Each row comes from the steps of one path. Every step used is in the known rows, and no mark comes twice. Write the path behind each row, first mark first.
(in the rows, 128 means zero)
Known rows:
bubek > suti: [148  84 126 124 172 101 118 134  86 108  95 144 156 155 155  89  73  84
 117 149 151 130 127  80]
gasu > muzize > zaton > suti > bubek: [ 57 163  72 135  96 191 121  79 136 136 115 115 159 120 103  86 132 143
  80 149 182 165 115 128]
gasu > fode > bubek: [165  87 112 107 147  93  86 147 128 116 150 104 166 126 153  89 125  70
 144 109 135 128 109 129]
gasu > muzize > zaton: [ 78 153 102 142 100 144 146 104 116 136  95 113 137 133 144 124 112 106
  97 174 178 150  93 120]
gasu > fode > bubek > suti > zaton: [189  56 113 136 169  50  40 153  97  85 142 145 156 141 178  65  99  64
 138 102 130 118 139 105]
pibi > gasu: [131 114 123  98 131 148 111 101  85 108 100 134 184 110 117 130 100 102
 145 161 136 154 126 101]
pibi > gasu > muzize: [121 139 116 119  71 168  97  81  75 103 103 126 173 116 123 125 104 106
 117 182 149 154  99 121]
pibi > zaton > suti: [152 129  76 105 174 178 117 101 126 120 153 111 161 140 106 123 122 115
 135 141 137 145 163 135]
pibi > zaton > suti > gasu > fode: [197 118  66 104 202 156 107 124 139 129 166 106 174 152 132 117 137  87
 137 110 132 126 175 152]
pibi > zaton > suti > gasu > muzize: [153 145  73 139 143 190 126  99 138 123 165  96 162 162 126 128 121 111
 129 147 149 127 154 174]
zaton > suti: [123 118  85 112 158 153 111 117 115 116 129 118 162 141 131 123 123 122
 120 121 142 148 154 127]
muzize > gasu > fode > bubek: [147  90  73  94 133  75 113 132 138 128 150 126 151 110 124  85 137  80
 104 122 138 112 103 145]
muzize > zaton > suti > bubek > fode: [ 55 135  93 132 157 180 147 100 169 164 117 101 144 131  94 106 128 154
 137 163 174 126 145 115]
fode > gasu > muzize: [117 153 116 116 102 135 115  95  74 141  98 117 102 157 162 133 124  92
  85 186 168 156 108 114]
fode > bubek > suti > zaton: [155  57 129 151 165  65  73 149 107  84 137 145 153 148 167  80  73  84
 164 126 137 114 144 106]
fode > gasu > muzize > zaton: [ 75 170 104 135 100 134 142  96  98 161  81 114  96 142 155 138 135  98
  86 196 187 156  91 104]
suti > zaton: [131 107 113 114 164 111 103 122  89 104 120 144 141 144 159 126  96 108
 128 136 136 156 177 112]
muzize > zaton: [ 86 128 110 124 158 125 159 126 127 142  95 122 147 128 136 127 110 101
 127 156 167 147 121  99]
pibi > gasu > muzize > zaton: [ 79 156 108 137  74 166 122  84 102 125  85 129 166 102 115 131 113 112
 118 189 170 157  83 112]
gasu > muzize: [119 135 109 125  98 145 119 104  93 115 114 116 144 146 149 118 103 101
  95 165 159 148 109 126]
suti > bubek > fode > gasu: [ 99 125 140 100 155 146 138  97 110 172 100 111  99 156 134 109 117 117
 127 197 168 131 138  92]
bubek > fode: [117 110 132 121 162 134 145 125 126 145 118 104 129 158 141 137 100 111
 154 175 152 107 142 114]
zaton > suti > gasu > fode: [164 108  75 109 190 130 100 139 123 127 142 112 175 151 154 120 138  92
 119  84 137 130 167 145]

Write each row's path:
[ 54 150  97 125 159 170 144  90 148 189  99 103 101 141 110 121 153 146
 125 185 183 134 141 101]
muzize > zaton > suti > bubek > fode > gasu
[ 56 176  74 128  98 182 117  69 115 160  97 117 116 128 115 101 155 134
  67 173 191 171 108 116]
fode > gasu > muzize > zaton > suti > bubek
[157  73 135 139 197  96 138 153 107 117 105 136 166 173 170  93  67  72
 145 137 153 107 143  99]
bubek > suti > gasu
[ 64 167 119 150 105 142 154  97 121 185  87  92  71 160 153 159 134 112
 114 226 192 118  93 107]
bubek > fode > gasu > muzize > zaton
[ 95 134 104 108 160 172 119  89 124 167 117 105 108 152 115 116 141 141
 120 173 162 133 157 110]
zaton > suti > bubek > fode > gasu
[147  98 125 156 142 114 123 133  96 109 111 127 157 178 174  94  71  76
 115 154 165 110 116 118]
bubek > suti > gasu > muzize
[127 101  76 144 179 113 114 158 185 141 158  88 181 131 144 112 151  88
 168  83 152 107 131 155]
muzize > zaton > suti > gasu > fode > bubek
[ 76 166  72 141  77 193 104  74 113 120 101 120 176 102 100 139 136 134
 113 164 164 157 102 131]
pibi > gasu > muzize > zaton > suti
[186  61 119 128 162  64  73 155 110 101 135 124 169 139 163  56 100  52
 137 111 143 108  96  99]
gasu > fode > bubek > suti
[146 114  64  79 146  91 124 116 105 135 120 145 141 120 127 102 134  87
  64 135 144 136 121 119]
muzize > gasu > fode
[ 60 176  84 155 109 166 132  89 134 181 104  90  81 161 137 163 156 135
 104 200 186 121 113 129]
bubek > fode > gasu > muzize > zaton > suti
[139 132  77  97 165 197 115  80 133 124 152 118 175 124  84  81 121 128
 121 143 146 160 164 125]
pibi > zaton > suti > bubek
[ 74 177  70 141 105 163 120  88 111 156  94 109 104 143 139 146 158 121
  80 171 182 159 111 124]
fode > gasu > muzize > zaton > suti
[ 73 164  69 149 103 172 123  97 130 131 114 108 147 132 127 130 139 130
  93 149 174 151 113 137]
gasu > muzize > zaton > suti
[109 151 127 132 104 142 127  95  96 161 105  96  77 173 159 152 124 106
 111 215 171 119 111 119]
bubek > fode > gasu > muzize
[ 91 127  84 140 189 148 160 136 161 147 119 109 166 147 135 138 125 118
 149 119 163 125 158 136]
muzize > zaton > suti > gasu
[167  84  86 127 176 114  87 157 159 121 176  90 185 144 151 104 142  84
 163  73 131 105 145 168]
zaton > suti > gasu > fode > bubek
[149  77 135 176 130  98 113 150 130 102 141 107 167 170 173  77  74  71
 156 140 158  86  95 141]
fode > bubek > suti > gasu > muzize
[125 125 116 137 126 141 140 122 114 122 123 110 154 162 163 124  98  92
 121 152 161 128 128 145]
suti > gasu > muzize
[169  66  80 116 146  47  98 143 123 116 136 146 156 125 136  51 113  66
  96 124 141  94  89 114]
muzize > gasu > fode > bubek > suti
[105 117  87  99 154 175 109  95 121 120 127 126 173 127 106  81 120 137
 106 121 149 162 156 121]
zaton > suti > bubek
